Each row was made from one small tree. The marks that hang from a mark follow it in brackets, in the order of their numbers. Every link used is in the known rows. Write each row's tree.
In the rows, zero is written as 128.
Known rows
J895{J638}: [110 128 148 119 134 116 144 108 161 136 110 142 111 116 136 114 125 142
 129 100 130 117 112 252  81  97 156 136 135]
J638{J447{J655{J814}} J895}: [ 94 129 132 144 117 139 176 105 133 114 131 115 122  76 140  83  92 122
 168 124  99  96  90  96  71 165  88 129 142]
J269{J523{J251{J814{J349}}}}: [153 138 130 107 127 156  73 166 134 115 138 150 129 140 144  89 112 137
  90 115 132 162  97  97 152 101 124 157 126]
J692{J251{J814{J349 J655{J447}}}}: [127 134 106 135 116 120 117 172 112 136 162 128 158 160 134  84 147 126
  70 161 140 146 135  68 178 134 166 120  97]
J655{J814}: [117 109 151 126 133  98 152 119 130 126  86 134 143 100 113 154 130 124
 118 125 135 132 117 170  71 149  94 143 142]
J692{J251}: [126 130 118 116 122  96 140 121 179 132 108 137 129 144 120 119 154 136
  47 124 143 148 100 188  97 136 122 144 129]
J814{J349 J655{J447{J638{J895}}}}: [119 137 103 147 131 115 122 154  75 132 121 113 146 109 153  71 137 126
 147 152 118 134 140  74 156 156 184  91 131]
J269{J523{J251{J814{J349 J655}}}}: [156 143 123 115 121 156  71 173 112 116 156 147 133 148 149  74 123 129
 101 125 127 164 108  58 170  96 157 146 117]
J269{J895{J638{J447}}}: [122 131 134 129 105 160 146 101 138 144 133 139 105 115 147 126 108 163
 140 112 119 118 103 221 100 120 172 142 145]
J269{J523{J251} J895{J638{J447}}}: [148 146 144 104 100 186 116 121 122 135 141 149 101 136 159  98  90 173
 121 109 117 143  91 188 109 111 173 145 147]
J814{J349 J655}: [125 128 116 139 127 106  99 166  89 123 135 138 135 121 142  67 158 112
 119 133 120 131 124 117 144 105 205 137 121]
J251{J814{J349 J655{J447}}}: [123 124 111 146 117 138 107 166  86 127 151 129 148 135 145  88 117 118
 138 150 128 132 143  50 183 127 164 121 105]
J895{J638{J447{J655}}}: [ 99 143 147 120 145 143 162  97 159 132 141 132  83 130 155  72 101 140
 175 101 111  88  96 222  97 104 156 128 123]
J895{J638{J447}}: [ 99 131 139 128 130 143 159 100 173 133 115 137 108 116 152  85 113 150
 143  99 114 102  96 222  86 103 169 143 124]
J251{J814{J349{J447{J638}} J655}}: [146 131 105 136 140 135  92 150 128 133 168 129 135 149 120 147 164 120
 122 134 133 141 154  57 193 101 145 140 108]
J349{J447}: [124 105 126 128 110 118 129 104 145 112 112 137 116 125 105 168 124 122
 102 115 131 127 151 167  89 104 107 157 131]
J251{J814{J349{J447}}}: [132 113 121 134 119 140  94 154 133 117 154 139 136 125 114 145 132 119
 104 125 135 130 146 102 151  83 119 165 114]
J349{J814{J655{J447}}}: [128 114 132 142 101 118 142 135  82 129  98 114 160 147 123 137 125 113
 142 150 132 114 154  98 144 137 166  88 111]
J655{J447 J814}: [106 103 152 131 124 103 172 120  92 125  76 124 149 108 122 150  96 126
 138 148 135 123 144 150  81 181  91 114 136]
J251{J814}: [127 121 121 130 121 138 122 115 186 125 119 137 125 124 126 143 114 131
 118 108 138 142 105 125 126 126  85 152 127]
J523{J251{J814{J349 J655}}}: [131 141 103 139 121 163  87 170 150 123 161 142 136 144 144  28 136 127
 107 120 130 161 134  91 169  89 166 130 103]
J349{J447{J638} J814}: [154 115 135 120 133 118 129 107 156 136  95 115 141 154  90 221 160 125
 113 125 144 122 158 152 137 117 102 119 126]
J638{J447{J655}}: [108 134 124 126 133 142 150  97 161 116 123 128  84 133 151  79  97 127
 167 110 110 102  84 153 109 142 115 138 128]
J655{J447{J638} J814}: [121 116 146 122 156 102 170 106 124 141  64 115 141 123 123 171 117 139
 150 147 141 135 136 153 104 207  73  98 143]
J814{J349{J447{J638}} J655}: [141 129 110 132 146 110  98 147  99 129 144 130 129 143 122 129 176 117
 116 137 126 136 158 110 166 101 184 131 120]
J269{J523}: [146 123 145 102 124 111 113 118 122 116  94 144 118 124 134 162 112 132
 108 112 126 140  83 141 101 134 112 161 151]
J655{J447{J638} J814{J349}}: [120 119 145 122 165  96 145 146  89 142  80 118 152 115 131 138 134 132
 143 158 139 131 140 146 131 187 113 103 138]
J269{J523 J895{J638{J447{J655}}}}: [145 147 159  98 117 159 129 108  88 138 155 143  86 134 155 154  88 156
 162 118 112 111  78 180 120 126 156 145 156]
J349{J814}: [134 113 143 128 117 114 132 124 144 129  86 124 149 132 112 157 138 120
 112 121 138 117 117 165 115 118 127 123 129]

Write each row's tree
[134 137 106 138 145 137 106 155 111 140 142 122 142 147 148 107 133 128
 146 147 134 143 136  52 202 149 152 108 111]  J251{J814{J349 J655{J447{J638}}}}
[146 135 152 104 103 159 127 111  99 139 134 145 108 122 153 165  98 165
 135 118 115 122  80 174 108 125 169 156 155]  J269{J523 J895{J638{J447}}}
[133 137 121 116 131 119 110 154 144 127 188 134 125 163 111 123 151 117
  65 142 144 128 137 114 162  96 111 150 104]  J692{J251{J814{J349{J447{J655}}}}}
[136 127 149 110 165 104 150  95 136 131 125 121 104 141  98 201 138 119
 152 129 137 120 151 162 111 148  57 125 139]  J349{J447{J638 J655{J814}}}
[133 137 104 129 116 119 128 135 171 137 154 133 142 161 121 117 158 130
  61 134 142 157 108  89 149 129 133 139 106]  J692{J251{J814{J655}}}
[133 127 121 147 111 120 147 125 101 138  98  98 165 128 126 143 133 123
 152 148 127 121 145  70 146 163 146  69 126]  J349{J814{J655{J447{J638{J895}}}}}
[ 98 138 112 142 107 151 157  98 158 109 133 118  99  88 154  64  86 127
 165 110  97  98  81 110  87 149 107 131 140]  J638{J447{J655} J895}
[128 135  98 149 115 147 138 113 146 135 131 111 141 122 139 130 108 135
 153 136 127 145 130  27 157 171 104  98 125]  J251{J814{J655{J447{J638{J895}}}}}
[129 124 114 134 133 116 106 137 131 122 128 125 134  99 120 134 156 126
 105 125 125 130 145 130 123 111 133 141 141]  J814{J349{J447{J638{J895}}}}
[132 131 102 147 128 117 100 148  97 125 151 122 140 110 124 113 170 116
 116 137 117 133 158  77 148 106 178 127 128]  J814{J349{J447{J638{J895}}} J655}
[134 120 108 145 115 139  93 163 104 120 177 137 143 136 118 129 146 109
 112 137 126 132 158  55 175  81 161 153 102]  J251{J814{J349{J447} J655}}
[132 140 103 137 113 165 110 134 181 122 146 140 124 150 137  56 121 132
 113 110 133 167 128  97 143 108 131 127 107]  J523{J251{J814{J655}}}
[142 125 127 134 128 116 143 125 108 144  90 107 154 161 124 156 139 123
 149 147 137 123 144 103 162 159 153  75 117]  J349{J814{J655{J447{J638}}}}
[133 127 108 139 129 143 101 140 154 126 154 124 142 105 118 152 142 129
 110 124 130 138 141  70 153 106  99 147 128]  J251{J814{J349{J447{J638{J895}}}}}
[112 119 136 136 135 107 175 107 122 137  72 107 155  87 126 156 108 138
 148 146 131 135 135 116  85 211  67  93 153]  J655{J447{J638{J895}} J814}
[127 116 115 142 117 113  98 161  73 115 156 137 135 129 120 107 161 104
 108 138 121 124 167 104 143  79 200 146 113]  J814{J349{J447} J655}
[ 95 137 163 120 150 131 176 105 139 135 137 130 102 118 144  93 108 134
 177 115 113  84 102 215  83 121 137 126 125]  J895{J638{J447{J655{J814}}}}
[131 137 118 126 128 167  93 156 151 112 180 140 105 155 126  62 113 121
 114 118 134 139 154 128 155  77 114 139 105]  J523{J251{J814{J349{J447{J655}}}}}
[125 129 139 125 145 110 156  98 132 124 134 113 117 106  98 186 130 119
 150 130 127 118 151 124  89 152  52 118 149]  J349{J447{J638{J895} J655{J814}}}
[141 108 134 141  96 120 126 128  97 121 132 121 155 149  92 182 154 104
 117 138 130 112 179  97 135  88 158 122 107]  J349{J447 J814{J655}}
[142 125 115 126 146 138  95 140 159 131 146 132 129 138 116 162 148 129
 109 124 140 140 140 105 171 104 104 153 119]  J251{J814{J349{J447{J638}}}}
[125 115 139 134 141 102 131 145 103 127 121 121 160  81 106 161 158 120
 108 141 127 127 153 119  99 133 107 140 144]  J655{J814{J349{J447{J638{J895}}}}}
[106 128 143 128 141 129 167 108 138 121 120 125 106 118 138 105 104 122
 169 123 113 100  94 144  95 160  96 136 129]  J638{J447{J655{J814}}}
[151 129 145 113 149 117 134 102 141 134 126 111 114 169  93 209 147 113
 150 127 141 105 156 152 148 118  85 104 125]  J349{J447{J638 J655} J814}
[158 144 153  98 106 163 104 128 108 138 138 154 106 136 143 125 102 166
 108 110 132 157 108 218 104 104 162 137 156]  J269{J523{J251} J895{J638}}
[115 127 113 134 125 122 154  95 148 132  76 111 128 104 141 131 101 144
 146 130 127 137 123 132 104 187  90  95 151]  J655{J447{J638{J895}}}
[136 115 151 122 115 120 132 115 112 117 135 120 120 155  92 188 125 101
 138 130 135  93 165 148 125  92 102 120 118]  J349{J447{J655} J814}
[126 151 118 120 157 117 142  89 174 133 119 115  93 111 137 119 123 130
 166 109 123 129  92 152 109 164  75 103 159]  J447{J638{J895} J655}
[120 102 149 129 130  99 127 157  82 117 122 137 155 100 103 156 149 111
 102 142 131 119 162 149  98 109 127 156 129]  J655{J814{J349{J447}}}
[130 124 127 126 132 139  98 148 122 116 178 135 113 138 117 134 121 110
 131 127 132 117 145 103 161  86 107 152 113]  J251{J814{J349{J447{J655}}}}
[120 133 104 145 121 122 149 108 119 133 103 111 134 116 144 108 119 133
 154 140 121 138 135  81 126 180 138  85 137]  J814{J655{J447{J638{J895}}}}
[133 142 151 106 187  98 154  98 153 143 106 120 102 136 121 159 137 126
 172 124 138 128 104 181 113 179  59 108 149]  J447{J638 J655{J814}}
